What can hang from each mark
kasev: madib tavi
mifa: madib
tavi: kasev
vamodan: madib
fotu: madib
madib: bizim kasev kipu mifa vamodan
lanod: mifa

Every row comes from one small tree of marks. Brackets hold a mark, then the marks that hang from it, in alphabetical order. Every link used is in the known rows. Which tree was each row made from?
Known rows
[mifa madib]: [ -5.5   2.7   3.2   7.9  -2.3  15.2  -8.0 -10.7   8.9  -1.2   5.7 -11.7
  -1.8  -5.0 -13.2   8.7   5.4  -2.6  12.2  -7.6   2.7  -1.8   3.1   1.5
  12.2]
[lanod [mifa [madib bizim kasev vamodan]]]: [ -7.6 -14.2   6.2  26.5 -12.3  49.7 -23.6   6.2  -2.9 -12.1   5.8 -25.9
  -5.7   1.3 -41.3 -16.2  22.7 -31.5 -20.2  32.8 -10.7   6.6   5.4 -11.7
  20.6]
[kasev [madib kipu] tavi]: [-11.0  -4.3 -10.1  -5.9 -17.3  -1.6  -3.0 -22.8   0.0 -20.8   7.3   2.4
 -22.9  -8.1 -13.6 -14.0  10.9  -1.5 -77.4  19.3 -24.4  11.5  17.0   3.4
  -3.0]
[tavi [kasev [madib kipu mifa]]]: [ -6.0 -18.0 -11.5   4.4 -49.9  -7.0 -10.5 -21.8   6.7 -19.4   2.4   4.9
 -16.3  -2.9 -31.0 -23.2   8.0  -1.9  -1.9   9.4 -36.6  14.2   5.7   1.1
  -1.5]
[fotu [madib vamodan]]: [  6.8   2.1  11.9  14.3  -9.3  -0.6  -0.3  18.0  10.8  -3.9  12.2  -2.6
 -15.8   1.3  -8.8  -6.7   8.0  -5.0 -17.1  29.7 -26.7   6.3  19.4  -9.2
  12.8]
[fotu [madib kasev kipu mifa vamodan]]: [ -9.9   8.2  14.0  27.7 -28.7  21.0 -22.9  34.6  16.2 -23.8  10.9  -5.6
 -19.1   7.2 -35.8 -30.0  19.4 -31.0 -32.3  65.3 -36.1   6.7  39.7  -8.9
  17.4]
[mifa [madib [kasev tavi]]]: [-41.6  15.8  11.7   7.1 -10.5  31.2 -24.3  -0.8  -3.4   6.1  12.9 -16.1
  -6.6   3.5  -7.1  -4.2  20.1  -6.3 -35.6  17.8   3.2   3.6   0.1   3.9
  12.9]
[fotu [madib bizim kasev vamodan]]: [  2.9   0.0  14.1  23.5 -11.8  32.0 -24.0  24.0   3.6 -12.2   6.6 -14.8
  -0.2  14.4 -21.4 -25.7  10.9 -32.4 -31.3  55.6 -15.1   0.7  18.5  -8.0
   9.2]
[fotu madib]: [  5.1   3.6   9.4   7.9   5.2  -6.0   1.7  11.8   9.1  -4.9   9.8  -0.7
  -7.2  -0.9   1.0  -4.4   0.7   3.1 -23.0  10.3 -15.5  -2.8  11.6  -3.5
   6.4]
[mifa [madib kipu vamodan]]: [  1.2   7.0   2.8  16.3  -8.4  15.6  -9.2 -19.0  14.4 -28.0   4.0  -9.3
 -15.7  -6.2 -36.1   2.9  16.3 -20.3  -6.7  20.9 -15.3   9.9  27.0  -4.2
  17.9]
[fotu [madib mifa vamodan]]: [  3.9  -2.0  10.6  23.2 -32.2  -2.1  -7.8  29.1  15.7  -2.1  13.4  -3.5
 -16.4   1.9 -16.6 -19.6   7.7 -11.0   1.5  39.5 -31.3   3.5  16.9 -10.9
  18.3]
[vamodan [madib mifa]]: [  2.2 -12.3   4.0  18.4 -42.7   0.6  -4.4  10.6   4.1   5.2   4.2  -5.1
 -15.2   4.6 -30.1   3.2   3.2  -5.1  22.8  20.8  -9.9  -6.2   7.4 -11.9
  20.6]
[tavi [kasev [madib bizim kipu]]]: [  7.4 -20.8 -13.6   3.9 -23.7   1.1 -11.2 -47.3  -4.6 -34.9  -3.7   1.2
  -3.2   1.1 -31.8 -23.1   3.4 -10.0 -24.7  10.2 -25.3   9.1   7.1   0.7
 -13.1]
[kasev [madib kipu vamodan] tavi]: [ -9.6  -3.5  -6.7  -0.4 -30.2   3.8  -3.8 -15.1   1.2 -17.0   8.2  -0.3
 -31.3  -7.8 -26.6 -15.9  19.6  -9.7 -73.9  36.9 -33.0  21.9  21.1   0.0
   2.1]
[kasev [madib bizim mifa vamodan] tavi]: [  0.3 -24.0  -7.4  15.5 -57.1  21.2 -21.3  -5.0   2.7  -0.5   9.9  -9.1
 -13.9   0.2 -23.8 -34.8  13.6 -23.0 -36.9  45.0 -24.0   7.4  -1.9  -5.0
   1.0]
[madib bizim kasev kipu vamodan]: [  0.2   2.2   0.8  17.6 -10.3  35.3 -25.9   0.2  -0.5 -32.4  -5.0 -10.4
  -1.3   9.9 -36.5 -24.5  15.0 -45.7 -34.6  54.8  -8.2   4.6  25.7  -5.7
  -0.9]
[vamodan [madib bizim kipu]]: [ 18.4 -11.0  -0.9  20.8 -18.2   1.4  -2.9 -31.5  -2.4 -39.2  -5.3  -5.7
  -8.4   7.5 -41.7  -2.4   0.7 -21.8 -17.8  28.9  -9.2  -9.1  26.1 -10.5
   8.3]
[tavi [kasev [madib mifa vamodan]]]: [ -1.2 -24.1  -5.4   5.5 -60.9   3.5 -14.2  -4.7   3.3  10.5   7.4   0.2
 -17.1   1.4 -31.8 -22.8  12.1  -3.4  24.9  17.0 -36.0  23.8  -3.3  -4.2
   3.9]
[lanod [mifa [madib bizim vamodan]]]: [  8.1 -20.8   1.7  25.1 -10.5  25.0  -8.9  -9.8   1.6 -19.5   6.9 -20.1
 -11.2  -5.3 -33.4 -10.7  15.6 -20.7  -8.5  15.0 -13.5   2.7   1.6 -13.6
  19.2]

Which tree is each row?
[ 12.5 -16.4  -1.6  23.0 -37.0  18.6 -18.7   2.8   3.7 -10.5  -0.7  -9.1
   2.0   6.9 -22.8 -24.5   5.8 -31.4  13.6  38.2 -10.5  -1.9  -3.2  -9.4
   2.2]
[madib bizim mifa vamodan]
[-35.0  13.3   8.3  15.9 -43.2  16.3 -25.8  13.5   2.4 -15.3   9.7  -5.0
 -22.2   7.4 -26.6 -32.7  27.3 -29.8 -45.7  64.4 -23.6  12.0  22.4  -6.0
   7.9]
[madib [kasev tavi] kipu mifa vamodan]
[-35.9   7.5   9.1  11.4 -42.2  21.0 -26.4  26.5  -2.4  11.9  11.1  -8.1
 -13.7  10.4 -12.2 -27.1  25.7 -21.2 -27.6  55.7 -15.5  11.4   3.2  -5.3
  10.6]
[madib [kasev tavi] mifa vamodan]
[-24.9   5.9  12.2  20.5 -24.0  44.7 -35.4  -8.5  -2.3  -5.7   8.5 -23.6
  -3.8   9.9 -23.5 -17.1  24.1 -32.0 -41.8  46.3  -1.7   4.4   2.7  -2.9
  11.3]
[mifa [madib bizim [kasev tavi] vamodan]]
[-22.8   1.1   4.2  16.0   2.7  30.2 -15.0   3.6   1.9 -29.7   6.0 -15.0
 -17.3  -6.6 -36.9  -7.0  19.1 -14.4 -35.0  16.7 -14.3   6.2  21.4  -6.1
  21.6]
[lanod [mifa [madib kasev kipu]]]
[ 10.8 -11.7   6.3  24.5 -23.6   7.5 -14.3  10.5  13.0 -18.1   7.8  -8.3
   6.2   3.6  -9.4 -28.3  -2.5 -18.4  -9.7  30.7 -18.3 -16.0   0.3 -10.9
   5.2]
[fotu [madib bizim mifa]]
[ 23.5 -19.2 -12.2  11.7 -23.1  25.4 -10.9 -20.1   6.7 -33.1  -3.0  -5.5
 -11.5  -3.8 -40.8 -22.8   7.5 -33.2 -39.3  35.7 -24.4  10.2  22.0  -5.5
  -1.5]
[kasev [madib bizim kipu vamodan]]
[-17.2   4.6   4.1  19.5 -33.9  28.0 -23.8  23.6   9.7 -18.7   2.9  -6.1
 -13.0   5.9 -36.9 -25.4  18.7 -35.5 -10.9  52.4 -18.7  11.2  26.1  -5.0
  12.0]
[madib kasev kipu mifa vamodan]
[-19.5  10.5   5.1  15.2 -17.8  25.1 -25.0 -12.2  -6.0 -31.9   3.3  -9.3
  -9.8  12.8 -23.2 -31.1  23.9 -36.9 -72.2  65.2 -14.5   6.9  17.9  -5.9
  -3.9]
[madib bizim [kasev tavi] kipu vamodan]
[-30.9  -5.4   7.3  18.2  -8.4  35.6 -23.3  -6.9  -7.9 -11.7  11.4 -24.2
  -6.0   1.2 -16.7 -18.7  23.6 -15.4 -60.4  26.9  -2.6  -1.7  -8.1  -7.2
  14.7]
[lanod [mifa [madib bizim [kasev tavi]]]]
[ -8.8   4.5   3.9  21.2   3.0  49.2 -31.2 -17.4   7.3 -38.8  -1.6 -20.1
   8.8   3.5 -35.0 -13.5  10.2 -38.9 -25.9  28.2   5.0  -6.3  17.3   1.1
   8.7]
[mifa [madib bizim kasev kipu]]
[ -4.7  -3.5   0.4  29.1 -36.3  39.6 -34.2  12.2   4.7 -30.4  -2.2 -11.0
  -1.1  11.4 -42.2 -36.4  14.5 -51.2 -16.2  60.8 -14.9   1.4  21.9  -7.5
   6.4]
[madib bizim kasev kipu mifa vamodan]
[  0.5 -10.6   2.3  31.7 -43.4  30.6 -27.0   0.5   0.2 -32.6  -3.4 -12.7
  -5.1  15.2 -54.7 -23.7   7.2 -40.5  -9.5  55.8 -10.6  -9.0  22.7 -11.2
  16.1]
[vamodan [madib bizim kasev kipu mifa]]
[  1.1 -12.0  -8.9   0.1 -33.7  -4.7  -5.0 -30.3   1.6 -16.7   2.2   5.1
 -23.5  -2.4 -37.8 -16.0  14.6  -4.9 -13.9  18.4 -40.6  27.6  18.0  -1.9
  -1.6]
[tavi [kasev [madib kipu vamodan]]]
[  8.5 -25.5 -10.3  -0.3 -28.9   5.5 -13.0 -34.8  -5.9  -5.7  -1.4  -3.0
   3.0   1.6 -18.8 -18.3   0.1  -2.8   0.5  -1.5 -14.9   7.7 -14.9   2.5
 -10.8]
[tavi [kasev [madib bizim]]]
[  8.7 -14.8 -10.3  14.3 -45.5  18.7 -11.0   4.7  13.9 -19.2   3.0  -0.3
 -22.2  -7.4 -41.6 -22.1  12.4 -23.1 -21.2  35.7 -35.5  16.2  23.4  -3.5
  10.7]
[kasev [madib kipu mifa vamodan]]
[-16.7  -0.3   6.4  21.8  -8.4  36.4 -14.9  10.5   5.2 -25.6   7.4 -16.3
 -24.3  -5.4 -48.5 -10.4  28.0 -25.9 -32.6  33.5 -25.0  16.5  29.5 -11.6
  26.2]
[lanod [mifa [madib kasev kipu vamodan]]]
[ -3.3 -14.2 -12.0  -6.3 -22.6 -10.4  -3.3 -31.6   0.2 -18.9   0.5   6.5
 -14.6  -1.8 -26.5 -12.2   7.0   5.2 -13.5   0.2 -30.5  17.9  10.4   3.9
  -5.7]
[tavi [kasev [madib kipu]]]
[  7.6 -16.2 -12.7   8.6 -34.9  13.9  -9.9  -1.2  11.3 -20.0   0.8   1.3
 -15.7  -8.4 -30.7 -18.7   2.0 -14.4 -24.9  16.5 -26.2   7.0  16.7   0.0
   4.9]
[kasev [madib kipu mifa]]
[  2.0 -18.0  -6.8   6.1 -31.8  17.0 -13.5 -17.0  -2.7  -3.1   6.8  -9.2
 -14.4   1.1 -17.7 -22.7  14.4 -17.0 -56.3  36.2 -19.8  12.8  -4.2  -1.5
  -5.6]
[kasev [madib bizim vamodan] tavi]
[ 16.1  -6.2   5.7  34.4 -29.6   4.5 -16.0   3.2  14.5 -44.5   6.7  -6.4
 -10.9   3.8 -33.8 -33.4   8.6 -37.8 -30.2  57.2 -35.0  -5.6  30.7 -13.7
  10.5]
[fotu [madib bizim kipu mifa vamodan]]
[ 13.5 -11.9  -9.7   5.8 -20.1  15.7  -1.7  -8.7   7.9 -20.0   0.6   0.3
 -23.7  -7.3 -35.2  -9.7  12.0 -17.6 -34.6  27.7 -30.3  19.6  29.4  -1.1
   5.1]
[kasev [madib kipu vamodan]]
[  9.4 -13.8  -1.4  28.0  -5.8  20.6  -7.5 -21.3   5.6 -45.6   5.3 -17.3
 -15.8  -8.6 -45.2 -15.3  22.3 -26.4 -31.4  27.1 -23.4   3.7  19.4 -14.3
  17.4]
[lanod [mifa [madib bizim kipu vamodan]]]
[ -5.7 -23.6  -6.6  -0.3 -48.9  -3.4 -11.8  -8.6   0.8  10.1   4.2   1.8
  -7.2   0.9 -19.5 -20.1   3.5   6.4  17.3  -0.5 -28.2  13.5 -11.5   1.1
  -0.2]
[tavi [kasev [madib mifa]]]
[ 11.2  -7.8  -4.2  25.9 -34.4  15.0 -17.9 -10.1   9.0 -36.6  -1.3  -4.9
  -3.3   3.5 -36.1 -28.6   8.2 -39.6  -5.1  46.3 -18.1  -1.9  20.5 -10.0
   1.0]
[madib bizim kipu mifa vamodan]
[ -0.2   3.8   6.8  20.0 -15.7  -8.8  -5.9  14.5  18.1 -30.7   9.6   2.6
 -10.8  -3.7 -18.1 -19.9   4.7 -10.7 -24.2  30.5 -31.8  -5.8  28.4  -7.4
  11.1]
[fotu [madib kipu mifa]]
[  3.9 -33.1 -12.0  10.5 -49.8   9.5 -18.8 -23.5  -2.2  -5.2   0.5  -4.3
   1.9   2.9 -23.6 -29.0   0.9  -7.6  19.6   8.2 -21.3   5.0 -19.2  -1.1
  -7.3]
[tavi [kasev [madib bizim mifa]]]
[  3.9  -4.9   1.8  21.2 -43.7  -7.5  -3.6  -5.6   7.3 -21.5   0.6  -1.3
 -20.1   3.7 -44.0  -2.1   6.5 -14.0   0.7  28.9 -19.8  -4.8  27.0 -10.7
  19.3]
[vamodan [madib kipu mifa]]
[ -6.5 -23.7  -8.4  10.1 -47.5  16.4 -19.5 -10.1   0.1  -3.8   7.5  -8.2
  -5.0  -0.5 -10.8 -32.8   5.9 -14.8 -43.7  25.9 -14.4  -2.1 -16.4  -1.0
  -3.9]
[kasev [madib bizim mifa] tavi]
[ 15.6 -15.5  -1.6  30.1 -42.1   3.9 -11.9 -19.5   5.1 -38.8  -1.4  -7.2
  -9.6   7.8 -50.1 -15.7   4.2 -27.2  -1.8  40.3 -15.0 -14.2  20.0 -13.0
  14.0]
[vamodan [madib bizim kipu mifa]]
[ -5.5 -18.0 -11.9  11.7 -46.8  10.1 -18.0 -26.3   4.2 -29.7   4.6  -5.9
 -11.5  -4.9 -24.8 -34.7  10.6 -23.4 -65.9  38.2 -23.4  -0.5   4.8  -2.2
  -6.3]
[kasev [madib bizim kipu mifa] tavi]
[ -6.0  -5.0   0.1  13.8   1.9   5.3   1.4 -13.5   5.8 -33.5   6.7  -9.2
 -17.6 -12.6 -30.2   0.1  15.8  -3.1 -24.2  -0.5 -19.2   3.4  17.1  -9.0
  19.2]
[lanod [mifa [madib kipu]]]
[ 14.2  -1.5  -2.9  17.9  -7.2  10.3  -9.5 -20.6   2.4 -39.1  -4.4  -3.7
  -4.4   2.6 -29.0 -17.9   9.9 -31.8 -23.8  39.2 -12.8   1.6  19.7  -6.6
  -2.6]
[madib bizim kipu vamodan]
[  9.4  -5.9   4.5  30.1 -21.6   1.1 -13.9  -1.9  15.1 -44.3   5.2  -4.9
  -1.4   2.3 -22.9 -30.9   1.9 -25.3 -29.6  41.9 -27.2 -14.2  22.0 -10.6
   4.0]
[fotu [madib bizim kipu mifa]]
[ 12.5 -22.2 -11.1   9.3 -33.9   6.2 -13.8 -41.0  -2.0 -30.2  -1.6  -1.6
 -13.3   1.7 -41.3 -26.7  13.0 -20.8 -19.5  28.8 -35.3  18.6  11.8  -3.4
  -8.6]
[tavi [kasev [madib bizim kipu vamodan]]]
